Known rows, with every way that one mark hangs from another
(Z_513 (Z_602 Z_377 Z_617)): [ 0.03 -0.04  0.20 -0.03  0.02  0.07 -0.14  0.03  0.27  0.17  0.01 -0.33
 -0.14  0.12 -0.09 -0.20 -0.11 -0.34 -0.09 -0.11 -0.20  0.11]
(Z_395 (Z_377 Z_785) (Z_617 Z_139 Z_514 (Z_602 Z_513) Z_749)): [-0.04 -0.23  0.09 -0.21  0.02  0.23  0.04  0.71  0.15  0.44 -0.04 -0.26
 -0.04  0.43  0.06  0.16  0.14 -0.60 -0.02 -0.21  0.73  0.28]
(Z_785 Z_377 (Z_617 Z_514)): [ 0.03  0.13 -0.33  0.12 -0.22  0.13  0.08  0.04 -0.06 -0.08  0.01 -0.41
 -0.13 -0.11  0.02 -0.16  0.29 -0.29  0.10 -0.29 -0.09 -0.03]
(Z_395 Z_377 (Z_617 Z_139 Z_749)): [-0.06 -0.30  0.17 -0.11  0.08  0.26  0.11  0.25  0.04  0.19 -0.03 -0.13
  0.03  0.32  0.12  0.21 -0.07 -0.35 -0.03 -0.20  0.27  0.03]
(Z_513 (Z_602 Z_377 (Z_617 Z_514))): [ 0.01  0.04  0.18 -0.01  0.01  0.06 -0.18  0.13  0.27  0.16  0.04 -0.44
 -0.14  0.13 -0.11 -0.13 -0.03 -0.42 -0.05 -0.13 -0.14  0.11]
(Z_602 Z_370 (Z_617 Z_139)): [-0.03 -0.23  0.18  0.08 -0.05  0.02  0.07 -0.24  0.04  0.08  0.08 -0.42
  0.03 -0.02  0.04 -0.20 -0.05 -0.19 -0.19 -0.19  0.15  0.11]
(Z_785 (Z_377 Z_139) (Z_617 (Z_602 Z_370 Z_513))): [ 0.11 -0.20  0.00  0.10 -0.25  0.01  0.14  0.06  0.03 -0.01 -0.11 -0.35
 -0.12 -0.01  0.08 -0.40  0.27 -0.40  0.02 -0.28  0.10  0.21]
(Z_617 Z_395 (Z_602 Z_377) Z_749): [-0.04  0.00  0.29 -0.09  0.17  0.22  0.17  0.35  0.02  0.17 -0.07  0.10
 -0.20  0.30 -0.21  0.17  0.07 -0.19  0.15  0.04  0.51  0.26]
(Z_139 (Z_377 Z_785) (Z_617 Z_514 Z_602 Z_749)): [-0.11  0.12  0.11 -0.42  0.14  0.23 -0.07  0.40  0.06  0.22 -0.05 -0.23
 -0.05  0.35 -0.02  0.09  0.22 -0.54  0.17 -0.18  0.58  0.07]
(Z_617 Z_139 Z_395 Z_514 Z_602): [-0.02  0.07  0.16  0.01  0.02  0.10  0.12  0.37  0.00  0.27  0.05 -0.17
 -0.11  0.33 -0.14  0.49  0.15 -0.11  0.12 -0.03  0.52  0.43]
(Z_617 Z_139 Z_514 Z_749): [-0.13  0.00  0.16  0.01 -0.02  0.13  0.16  0.45  0.16  0.18  0.14 -0.44
 -0.05  0.34 -0.07  0.44  0.19 -0.18  0.07 -0.07  0.45  0.09]
(Z_602 Z_617): [ 0.02 -0.09 -0.10 -0.01  0.06  0.12 -0.15 -0.02 -0.07  0.13  0.05 -0.34
 -0.01  0.01  0.03 -0.03 -0.03 -0.08 -0.07 -0.12 -0.15 -0.05]
(Z_785 (Z_377 Z_139) (Z_617 Z_514 Z_602)): [ 0.01  0.03 -0.07  0.05 -0.17  0.03  0.02  0.17 -0.01  0.05 -0.08 -0.44
 -0.15  0.07  0.06 -0.08  0.34 -0.44  0.11 -0.31  0.15  0.17]
(Z_785 (Z_617 Z_139 Z_395 Z_749)): [ 0.03 -0.17 -0.09  0.00 -0.10  0.39  0.25  0.14 -0.08  0.15  0.10 -0.22
 -0.11  0.04 -0.10  0.27  0.13  0.04  0.03 -0.20  0.02  0.05]
(Z_139 Z_617): [ 0.03 -0.03  0.03 -0.15  0.01  0.14 -0.06  0.07 -0.07 -0.01 -0.06 -0.15
  0.03  0.04 -0.03  0.05 -0.01 -0.03  0.07 -0.08 -0.15 -0.14]
(Z_617 Z_139 (Z_395 Z_377) Z_514): [-0.07 -0.03  0.08  0.02  0.01  0.08  0.12  0.21  0.04 -0.03  0.07 -0.06
 -0.01  0.24 -0.07  0.30  0.15 -0.23  0.09 -0.14  0.15  0.36]
(Z_617 Z_139): [-0.05 -0.13  0.09  0.01 -0.09  0.05  0.14 -0.03  0.12  0.14  0.03 -0.07
  0.01  0.15  0.02  0.16 -0.04  0.07 -0.06 -0.06  0.14  0.15]
(Z_617 Z_395 Z_749): [ 0.03 -0.07  0.00 -0.03  0.18  0.17  0.16  0.28 -0.09  0.02  0.09  0.01
 -0.07  0.15 -0.15  0.27  0.09 -0.05  0.13  0.03  0.14  0.07]
(Z_513 (Z_602 Z_370)): [ 0.09 -0.03  0.32  0.04 -0.03 -0.12 -0.01  0.00  0.22  0.06  0.05 -0.21
 -0.06  0.00 -0.08 -0.20 -0.05 -0.32 -0.09  0.00 -0.03  0.14]
(Z_602 Z_370 (Z_377 Z_139 (Z_785 (Z_617 Z_514))) Z_513): [ 0.00 -0.32  0.15  0.01 -0.27 -0.14  0.17  0.03  0.34 -0.16 -0.05 -0.13
 -0.02 -0.09 -0.03 -0.73  0.23 -0.53 -0.11 -0.26  0.35  0.34]
(Z_513 (Z_602 Z_370 Z_617)): [ 0.10 -0.09  0.25  0.03  0.01 -0.03 -0.11 -0.01  0.17  0.15  0.08 -0.45
 -0.07  0.01 -0.06 -0.22 -0.07 -0.37 -0.15 -0.08 -0.13  0.10]
(Z_617 Z_139 Z_395 (Z_602 Z_513)): [ 0.13 -0.24  0.11  0.03 -0.06  0.16  0.21  0.37  0.04  0.28 -0.01 -0.01
 -0.09  0.29 -0.11  0.23  0.04  0.08  0.05  0.02  0.32  0.44]
(Z_513 (Z_602 Z_370 (Z_377 Z_139) (Z_617 Z_395 Z_514))): [ 0.02 -0.11  0.37  0.03  0.06 -0.09 -0.09 -0.02  0.27  0.01  0.07 -0.43
 -0.10  0.10 -0.13 -0.24  0.01 -0.60 -0.06 -0.18 -0.01  0.29]

Rows
[-0.13 -0.09  0.04 -0.18 -0.04  0.01  0.06  0.04  0.21  0.02 -0.04  0.02
 -0.08  0.08 -0.07 -0.19  0.18 -0.41  0.01 -0.25  0.32  0.26]
(Z_602 (Z_377 Z_139 (Z_785 (Z_617 Z_395 Z_514 Z_749))))
[-0.03 -0.09  0.33 -0.12  0.08 -0.12  0.12 -0.03  0.09  0.06 -0.11  0.24
 -0.11  0.12 -0.14 -0.23  0.07 -0.38  0.01 -0.06  0.61  0.51]
(Z_617 Z_395 (Z_602 Z_370 (Z_377 Z_139 Z_785)))
[-0.02 -0.18  0.07 -0.07 -0.01  0.25  0.13  0.59  0.14  0.42  0.02 -0.39
 -0.09  0.37 -0.03  0.26  0.06 -0.35  0.03 -0.15  0.74  0.16]
(Z_395 (Z_617 Z_139 Z_514 (Z_602 (Z_377 Z_785) Z_513) Z_749))
[-0.11 -0.19  0.24 -0.10 -0.10 -0.16  0.17 -0.34  0.22 -0.14 -0.07  0.12
 -0.04 -0.11 -0.05 -0.57  0.10 -0.49 -0.11 -0.27  0.42  0.34]
(Z_602 Z_370 (Z_377 Z_139 (Z_785 (Z_617 Z_395))))
[ 0.02 -0.01  0.28 -0.16  0.00  0.10 -0.02  0.11 -0.06  0.07 -0.12 -0.17
 -0.02  0.08 -0.04 -0.04  0.00 -0.16  0.04 -0.05  0.15  0.00]
(Z_139 (Z_617 (Z_602 Z_370)))
[-0.02 -0.06  0.04  0.01  0.08 -0.02 -0.06 -0.04 -0.06 -0.07  0.09 -0.33
  0.01 -0.06 -0.04 -0.26  0.14 -0.52 -0.07 -0.21  0.16  0.22]
(Z_602 Z_370 (Z_617 (Z_395 (Z_377 Z_785)) Z_514))
[ 0.00 -0.06  0.04 -0.05  0.07 -0.09  0.03  0.19  0.02 -0.04 -0.07 -0.24
 -0.06  0.24  0.01 -0.02  0.22 -0.42  0.17 -0.18  0.16  0.17]
(Z_785 (Z_377 (Z_139 (Z_617 Z_395 Z_514 Z_602 Z_749))))
[ 0.04 -0.11  0.35  0.01  0.07  0.06  0.01  0.02  0.24  0.08  0.07 -0.35
 -0.15  0.09 -0.17 -0.26 -0.06 -0.48 -0.08 -0.11  0.00  0.18]
(Z_513 (Z_602 Z_370 Z_377 (Z_617 Z_395 Z_749)))
[ 0.10 -0.24  0.17 -0.01 -0.09  0.29  0.17  0.33 -0.07  0.06 -0.04 -0.19
 -0.12  0.05 -0.06 -0.08  0.24 -0.30  0.04 -0.18  0.13  0.20]
(Z_785 (Z_617 (Z_395 (Z_377 Z_139)) (Z_602 Z_370 Z_513) Z_749))
[ 0.02 -0.11  0.18  0.04  0.04  0.18  0.11  0.47  0.04  0.18  0.00 -0.41
 -0.08  0.21 -0.04  0.07  0.06 -0.43  0.06 -0.10  0.62  0.03]
(Z_395 (Z_617 Z_514 (Z_602 Z_370 Z_377 Z_513) Z_749))
[ 0.03 -0.03 -0.36 -0.19 -0.08  0.11  0.04  0.05 -0.03  0.19  0.03  0.08
 -0.06 -0.13 -0.07 -0.10  0.16 -0.13 -0.05 -0.17  0.16  0.15]
(Z_377 (Z_785 (Z_617 Z_395)))
[-0.03 -0.09  0.11 -0.19  0.08  0.13  0.17  0.08  0.07  0.33 -0.01  0.20
 -0.09  0.34 -0.05  0.20  0.03 -0.14  0.04 -0.09  0.63  0.52]
(Z_617 (Z_139 (Z_377 Z_785)) Z_395 Z_602)
[ 0.00 -0.18  0.30 -0.09  0.02  0.04  0.07  0.04  0.35  0.25  0.08 -0.32
 -0.15  0.16 -0.17 -0.25 -0.04 -0.53 -0.15 -0.17  0.23  0.33]
(Z_513 (Z_602 Z_370 (Z_377 Z_785) (Z_617 Z_139 Z_395 Z_749)))
[ 0.10 -0.17  0.12  0.00 -0.10  0.35  0.19  0.33 -0.09  0.07 -0.03 -0.17
 -0.15  0.02 -0.08 -0.10  0.22 -0.24  0.05 -0.15  0.12  0.15]
(Z_785 (Z_617 (Z_395 Z_377) (Z_602 Z_370 Z_513) Z_749))
[-0.03 -0.04 -0.09 -0.01 -0.07  0.41  0.22  0.19 -0.05  0.07  0.15 -0.34
 -0.10  0.12 -0.07  0.31  0.24 -0.15  0.12 -0.28  0.13  0.07]
(Z_785 (Z_617 (Z_139 Z_377) Z_395 Z_514 Z_749))
[-0.03 -0.04 -0.28 -0.18 -0.10  0.18  0.12  0.27  0.05  0.28  0.09 -0.13
 -0.09  0.03 -0.10  0.11  0.25 -0.22 -0.02 -0.20  0.37  0.20]
(Z_377 (Z_785 (Z_617 Z_139 Z_395 Z_514 Z_749)))
[ 0.02 -0.06  0.15 -0.13 -0.06  0.11  0.06  0.15  0.34  0.25  0.03 -0.11
 -0.18  0.14 -0.17 -0.10  0.00 -0.35 -0.06 -0.12  0.09  0.25]
(Z_513 (Z_602 (Z_377 (Z_785 (Z_617 Z_139 Z_395 Z_749)))))
[ 0.07  0.04  0.09 -0.11 -0.05  0.17 -0.10  0.49 -0.03  0.11 -0.08 -0.37
 -0.03  0.17 -0.07  0.11  0.14 -0.17  0.14 -0.05  0.09 -0.01]
(Z_139 (Z_617 Z_514 (Z_602 Z_513)))
[-0.09  0.03  0.17 -0.02 -0.19  0.38  0.18  0.33  0.08  0.25  0.00 -0.42
 -0.19  0.18 -0.08  0.22  0.20 -0.20  0.04 -0.22  0.38  0.10]
(Z_785 (Z_617 Z_139 Z_514 (Z_602 Z_377) Z_749))
[ 0.03 -0.13 -0.05 -0.03  0.03 -0.13  0.03 -0.03  0.01 -0.12 -0.07 -0.12
 -0.01  0.13  0.05 -0.13  0.14 -0.31  0.12 -0.19 -0.05  0.13]
(Z_785 (Z_377 (Z_139 (Z_617 Z_395))))
[-0.01 -0.11  0.30 -0.22  0.02 -0.05 -0.08  0.19  0.39  0.20 -0.03 -0.15
 -0.11  0.23 -0.11 -0.16  0.00 -0.48 -0.04 -0.12  0.08  0.22]
(Z_513 (Z_602 (Z_377 (Z_139 (Z_617 Z_749)) Z_785)))
[-0.12 -0.07  0.07 -0.13  0.09  0.16  0.19  0.51  0.12  0.16  0.11 -0.12
 -0.06  0.38 -0.12  0.37  0.26 -0.40  0.10 -0.14  0.49  0.37]
(Z_617 Z_139 (Z_395 (Z_377 Z_785)) Z_514 Z_749)
